Every row comes from one small tree of marks. The marks that hang from a mark follow it in brackets, in the order of their numbers. Every link used is in the known rows. Which tree was each row made from?
Known rows:
j660{j895{j410{j156{j110}}}}: +0.71	+2.37	+0.26	-0.43	+2.43	-0.61	-1.17	+2.22	-1.05	+1.40	+1.62	+1.11	+1.32	-1.89	+0.48	+1.42	+0.39	-1.02	-3.05
j410{j156{j110{j534} j660{j448}} j555}: -1.59	-1.29	+0.51	-0.82	-1.79	+2.23	+3.02	-3.69	-1.52	-1.87	-2.40	+0.49	-2.74	+2.50	-1.16	+0.44	+1.79	+6.29	+3.28
j110{j534{j660{j448 j895{j410{j555}}}}}: +0.30	-3.93	-1.58	-4.55	+1.84	+0.03	-0.60	-1.30	+3.79	-1.62	-2.96	+1.12	-0.09	-1.55	+0.23	+1.13	+0.96	-2.33	-3.41
j110{j534{j660{j448{j410}}}}: -1.60	+0.03	-4.34	+0.26	-3.37	-2.75	-0.90	-1.03	+7.15	-4.98	-1.36	+2.12	-1.48	-2.02	-0.41	-0.96	-1.04	-1.51	-0.89
j156{j110{j534} j660{j448{j410}}}: -0.26	+4.78	-1.44	+3.78	-2.08	-0.30	+1.51	+1.95	+0.16	-5.11	+1.37	+2.42	+0.56	+2.36	+2.22	-1.03	+0.83	+3.56	+0.99
j156{j110}: -2.36	+5.70	+0.25	-0.68	+0.14	-2.91	-0.82	+4.37	+3.70	-0.85	+3.53	-0.01	-0.76	+1.89	+0.93	-1.70	+0.63	-1.10	+0.15
j156{j110{j534}}: -3.30	+7.12	-1.66	-2.53	+0.04	+0.25	-1.21	+3.78	+5.99	-1.72	+2.44	+2.17	-1.84	+2.16	+0.27	-2.73	-1.05	+1.45	+0.69
j534{j660}: -3.55	+1.49	-1.43	+1.07	-1.99	-4.08	-4.31	+1.08	+7.36	-2.03	+0.97	-0.20	-1.91	-1.14	+0.57	-1.27	+0.91	-4.75	+0.18
j534{j660{j895{j410{j156{j110} j555} j518}}}: +0.52	-2.79	+3.68	-2.53	-0.85	+2.82	-1.83	-1.65	-1.92	+4.36	+1.47	+1.46	+2.33	-0.63	-1.12	+3.47	+1.29	+1.01	-0.43
j156{j110{j534} j660{j448 j895{j410 j518}}}: +1.80	+5.51	+0.41	-0.52	+2.85	+4.92	+0.54	+5.12	-4.47	+1.43	+1.20	+1.15	+2.71	+2.27	+6.96	-0.67	+0.21	+2.05	+0.20
j156{j110{j534} j660{j448{j410} j895}}: +1.42	+3.55	-0.25	+2.81	+1.73	+0.70	+0.76	+1.01	-0.90	-4.08	+0.27	+2.52	+2.30	+1.05	+4.55	+0.66	-0.11	+1.39	-1.96
j156{j110{j534} j660{j895{j518}}}: -1.49	+7.69	+2.37	+0.09	+2.21	+5.08	-2.99	+2.67	-0.02	+1.69	+1.69	+1.33	+1.58	+3.03	+5.17	-0.88	-1.46	+1.25	+1.54
j660{j895}: -2.06	+3.30	+0.39	-1.62	+4.01	-3.13	-2.78	+1.78	+5.30	-0.23	-0.70	-2.03	-0.31	-1.89	+1.40	-0.59	-1.36	-7.12	-2.95
j518{j534{j660{j448}}}: +1.84	-2.76	-4.81	+2.42	-0.63	-4.00	+0.60	+1.64	+1.64	-2.72	-0.37	-2.52	-3.03	-0.51	+2.10	-3.45	-1.26	-2.55	+0.43
j110{j534{j660{j895{j410{j555} j518}}}}: -1.77	-0.11	+0.78	-5.16	+0.34	+2.97	-3.54	-0.85	+4.09	+2.87	-0.68	+1.52	+1.16	-0.99	-1.44	+0.65	-0.72	-2.04	-1.00
j110{j534{j660{j895}}}: -2.48	+2.11	-1.58	-1.48	+1.21	+0.05	-5.64	-0.66	+8.37	-1.75	-1.26	+1.71	-1.05	-2.15	+2.06	-0.68	-2.04	-4.41	-2.41
j895{j410{j156{j110{j534} j660} j555} j518}: -2.54	+2.54	+2.09	-0.98	-3.66	+5.40	+0.48	-0.60	-3.31	+2.85	+1.11	+2.60	+0.01	+2.98	-3.33	+0.07	+1.54	+6.84	+4.61

Write each row's tree:
-1.30	-1.18	+4.65	+1.49	+1.16	+0.69	-0.87	-3.55	-2.30	+0.58	-0.13	-0.19	+0.67	+1.36	-0.35	+2.93	+2.37	+1.58	+0.09 : j410{j156{j110 j660{j895}} j555}
+1.51	-0.41	+5.46	+0.99	+1.38	+0.63	+3.07	-0.74	-5.12	+0.78	+0.62	-1.02	+4.02	+2.79	+2.11	+2.71	+1.53	+1.12	-0.15 : j156{j110 j660{j448{j410{j555}} j895{j518}}}
+1.31	+1.29	-3.41	+2.29	-2.42	-0.66	-1.87	+4.95	+0.06	+2.28	+2.94	-0.76	+0.09	-0.51	-0.11	-3.88	-1.36	-1.93	+2.05 : j895{j410 j518{j534{j660}}}
-0.05	-3.59	+0.89	-1.39	-2.47	-3.03	+4.95	-3.32	-0.57	-2.05	-0.37	-0.30	-0.83	+0.06	-5.36	+2.24	+1.15	+2.89	-0.32 : j660{j448{j410{j156{j110} j555}}}
+1.08	-6.71	+1.80	-3.75	+0.22	+0.81	+0.53	-3.59	-1.82	+3.28	-3.36	-1.96	+0.47	-3.05	-1.04	+3.24	+0.48	-2.38	-1.26 : j534{j660{j448 j895{j410{j156 j555} j518}}}
-2.99	-0.66	+2.17	-2.52	-1.74	-1.40	+1.15	-2.04	+1.88	+0.56	+0.53	-0.24	-1.96	+1.10	-5.00	+0.99	+1.32	+2.13	+1.07 : j410{j156{j110} j555}
+3.94	-5.67	-0.58	+1.43	+0.12	+0.67	-0.60	-1.54	-3.76	+1.59	+1.68	+1.58	+0.98	-0.84	-2.00	+1.17	+0.69	+2.40	-1.51 : j518{j534{j660{j895{j410{j156{j110} j555}}}}}
+4.23	-0.44	-2.13	+0.59	+3.05	-1.49	+3.16	+1.75	-2.39	+0.88	-0.95	-3.29	+1.01	-1.99	+0.70	-1.68	-5.05	-3.54	-1.96 : j660{j448{j410} j895{j518{j534}}}
-3.01	-1.44	+1.12	+2.23	-2.93	-1.59	-0.23	-2.05	-0.97	+0.16	-0.98	-0.79	-0.74	-0.50	-5.31	+0.48	+3.70	+0.18	+2.38 : j895{j410{j156{j660} j555}}
-1.25	-0.18	+1.64	-3.52	+3.38	-2.89	-0.55	+0.95	+2.70	+1.01	-0.28	-1.10	+1.41	-1.41	-2.93	+0.93	+1.22	-5.29	-3.39 : j660{j895{j410{j555}}}
+1.93	-0.33	+1.71	+2.31	+2.04	+1.55	+0.30	+1.87	-5.34	+3.73	+0.40	-2.55	+2.34	+1.25	-0.57	-1.71	-0.24	-1.19	+1.29 : j156{j660{j895{j410{j555} j518{j534}}}}
+0.39	-1.15	+2.89	+0.23	-2.26	+2.25	+4.12	+0.14	-7.59	+2.53	+0.60	-1.22	+0.50	+2.56	-0.80	+1.22	+3.54	+4.88	+3.90 : j895{j410{j156{j110 j660{j448}} j555} j518}
+3.52	-1.49	-4.29	+1.19	-1.41	-0.95	+1.11	+4.71	-2.21	+1.23	+1.29	-2.06	-0.79	-0.46	+2.00	-3.48	-1.03	-1.54	+1.60 : j895{j410 j518{j534{j660{j448}}}}
+0.38	-0.97	-2.83	-0.38	+0.39	-1.65	-1.67	-1.78	+5.91	-4.21	-2.37	+2.05	+0.30	-3.33	+1.89	+0.73	-2.05	-3.71	-3.85 : j110{j534{j660{j448{j410} j895}}}
-0.95	-2.66	+2.41	+1.12	-1.36	-0.80	+3.22	-2.77	-3.49	-1.31	-1.02	-1.56	-1.70	+2.63	-0.69	+1.58	+3.47	+3.81	+2.47 : j410{j156{j110 j660{j448}} j555}
-0.72	+0.18	+0.35	-4.90	+1.50	+2.71	+0.23	-1.39	+0.59	+1.33	-0.47	+3.07	+0.26	-0.63	-3.75	+1.67	-0.18	+2.90	-2.10 : j660{j895{j410{j156{j110{j534}} j555}}}
+1.43	-4.32	-2.17	+0.19	+1.32	-1.90	-1.43	-1.16	+0.44	-0.77	-2.40	-0.80	-0.43	-4.62	+1.91	+2.07	+0.49	-4.30	-3.26 : j534{j660{j448 j895{j410{j156}}}}
-0.98	-1.27	-2.42	+0.68	-2.09	-4.92	+2.74	-2.19	+2.11	-3.06	-2.42	-1.53	-1.97	-3.59	-3.66	+0.49	-1.31	-2.42	-0.95 : j660{j448{j410{j156}}}
+1.62	-1.33	-2.75	+2.76	+2.06	-2.40	-3.66	+0.95	+3.06	-0.82	+0.43	-1.20	-0.72	-1.90	+2.26	-2.10	-2.46	-5.12	-1.73 : j518{j534{j660{j895}}}
+4.07	-3.16	-2.62	+3.81	-4.43	+0.37	+2.48	-0.60	-4.20	+0.12	+1.83	+0.31	-0.57	-0.42	-0.13	-0.67	-2.67	+4.26	+2.17 : j895{j518{j534{j660{j448{j410{j156{j110}}}}}}}
+2.24	-1.84	+3.41	+2.55	+0.97	+4.00	+1.16	-2.52	-7.52	+4.46	+0.52	-1.49	+0.58	+2.47	-0.18	+0.21	-1.48	+3.90	+2.79 : j410{j156{j110 j660{j895{j518{j534}}}} j555}
+2.81	-5.77	+1.24	+1.33	+2.00	+2.17	+3.45	-4.04	-7.22	+3.20	-4.24	-5.12	-1.27	-0.22	-0.38	-0.01	-2.24	+0.59	+2.03 : j410{j156{j660{j448 j895{j518{j534}}}} j555}
-3.42	+7.76	-0.17	+2.35	-1.02	+1.02	-1.99	+2.95	+2.73	-2.47	+2.45	+2.39	-0.74	+3.61	+2.64	-2.48	+0.89	+2.71	+2.49 : j156{j110{j534} j660}
